Each row was made from one walk, in order. Every step used is in the known rows, and no mark comes twice. Write each row's walk.
In the rows, 128 means zero.
Known rows
K > S > Z > V > F: [183 149 155 146 110 159 136 111 133  55  95 148 130 147 177 194 147 131
  91]
V > R: [ 61 179  76  60 111 114 171  93 121 146 131 117 149 119 114  86 148 125
 128]
R > F > V: [158  89 117  82 136 116 136 154 189 135 122 119 124 115 129 131 168 126
  81]
Z > K > R > G: [ 96 201 128 103 132 114 128 107 160 184 132 102 129 144 125  55 138 108
 195]
F > V > R > G > Z > K: [136 101 133 151 155 126 140 124  95 165 165 139 134 107 119 107  80 105
 159]
R > G > Z > F: [191  96 121 115 142  90 178  78 188 219 139 142 206 118 187  89 219 120
 138]
F > V > R > S: [ 95 116 118 126 177 112 117 129 113 105 131 130  88 128 101 122 104 138
  73]
Z > F > V > K > S: [171  89 154 152 129  92  71 160 103 131  97 134  59 155 106 179 146 148
  72]
K > R > F > V: [142 165 138 118 129 158 139 126 174 105 120  82 131 121 105 151 110 127
 105]
V > K: [ 69 110  87  79  92  88 131 134 129 179 133 148 129 129  99  68 190 117
 158]
K > R > S > V > F: [111 195 118 157 164 175 109  76 138  61 139  99 101 124 131 154 117 143
 108]
G > Z > V: [138  69 123 120 115 149 174 110 143 139 111 134 202 109 175 118 175 144
 137]
G > Z > K > R > F > V: [149 120 155 172 106 172 131 127 121 102 128  98 162 133 121 142  79 116
 163]
F > V > R > S > Z: [112 127 127 139 160 117 130 139 100  99 146 148 106 118 104 142  78 123
  90]
K > S > V > R > F: [137 202 122 139 134 159 118 108 135  74 124 118 107 145 141 161 101 142
 100]
S > Z > K: [103 156 113  78  84  83 152 148 126 163 130 142 147 126 134  82 152 108
 183]
G > Z > K > S > V: [149 141 151 179 117 126 128 111 114 120 115 132 148 153 153 121 132 154
 173]
Z > V > K: [ 84  69 105  93 104 141 101 161 111 146 117 148 111 118 129 109 160 123
 138]
F > V > R > Z > K > S: [130 145 153 164 158 140 104 144  81  74 134 119  75 169 115 149  28 134
 119]
K > R > S > Z > V: [111 175 151 152 138 165 125 115 146  79 114 120 143 142 145 137  97 130
 124]
K > R > G > Z: [146 184 136 143 136 136 198  54 188 184 148 111 221 121 142  80 156 120
 185]

Write each row's walk
[107 153 144 195 137 160 114 100 108 101 137 112 150 141 136 111  85 141
 184]
G > Z > K > R > S > V
[101 130 135 142 120 128 110 149 102 139 138 115  93 116  54 135  97 128
 144]
F > V > K > R
[103 133 103 115 180  98 113 119 168 133 131 137 106 125 147  91 180 158
 107]
R > S > V
[ 95 214 131 108  81 121 149 130 117 135 130 112 149 131 114 104 100 107
 197]
S > Z > K > R
[ 98 124 135 146 152 117  96 160  73  93 144 145  78 133 102 132  51 112
 115]
F > V > R > S > Z > K
[198  62 166 201 114 116 107 129  96 123 108 144 132 152 126 184 135 148
 100]
G > Z > F > V > K > S
[157 195 147 122 105  86 170 106 171 126  99 145 159 162 147 122 175 142
 126]
K > S > Z
[ 84 162  76  59 101 147 158 105 144 117 134 114 154 124 132 106 135 102
 106]
V > R > F
[ 92 185 124 157 148 171  69 107  98  60 132 100  68 143 128 136  90 127
 140]
Z > K > R > S > V > F
[ 70 111 107 109 158 163 105 122 112  84 110 134 110 136 156 119 116 133
  83]
Z > V > R > S
[182  82 130 112 166 105 128 145 148 138 133 111 116 131 155 154 127 146
  84]
R > Z > F > V
[132 119 121  84 105 129 163 147 143 139 121 144 163  99 161 131 154 124
 137]
S > Z > V
[180  98 156 159 103 132 101 174 138  95 130 160 107 148 111 174 104 102
 105]
R > F > V > K > S > Z
[138 115 138 141 120 123  83 154  90 138 120 104  77 121  80 176 110 134
 104]
Z > F > V > K > R
[120 132 108  91  91 184 149 145 114  86 139 142 160 101 161 160  80  91
 120]
S > Z > V > R > F
[ 85 124  86 102 117 112 113 146 108 168 158 143 102  92 102 101 152 135
 169]
S > V > K
[171  36 134 162 108 114 125 138  92 156 131 141 146 112 120 160 144 134
 118]
G > Z > F > V > K
[110 105 115 116  93 104 162 109 128 165 121 131 186 137 147  70 173 130
 185]
G > Z > K
[101 124 131 131 128 171 103 133 128 155 138 133 120 119 126 110 117 105
 167]
Z > V > K > R > G
[138 102 152 156 132  93  96 158 119 131 111 148  73 154  83 138 138 144
 110]
F > V > K > S
[107  73 116 111 126  91 113 168 113 166 137 145  90 110  75 112 150 129
 129]
F > V > K
[170  73 130 125 151 133 178  97 184 195 141 152 208 106 194  85 192 120
 157]
R > G > Z > V
[157 137 148 152  95 127 111 161  81 130 142 126 110 106  88 193  76 113
 131]
S > Z > F > V > K > R
[167  91 124  90 147  80 121 149 141 164 103 109  97 110 127 156 182 154
  67]
Z > F > V
[128  90 116  93 149 152 147 135 161 123 130 125 149 132 185 112 133 138
 127]
R > Z > V
[155 166 163 169 154 129 109 124 132  90 119 111 111 139 118 175  89 136
  88]
K > R > S > Z > F > V
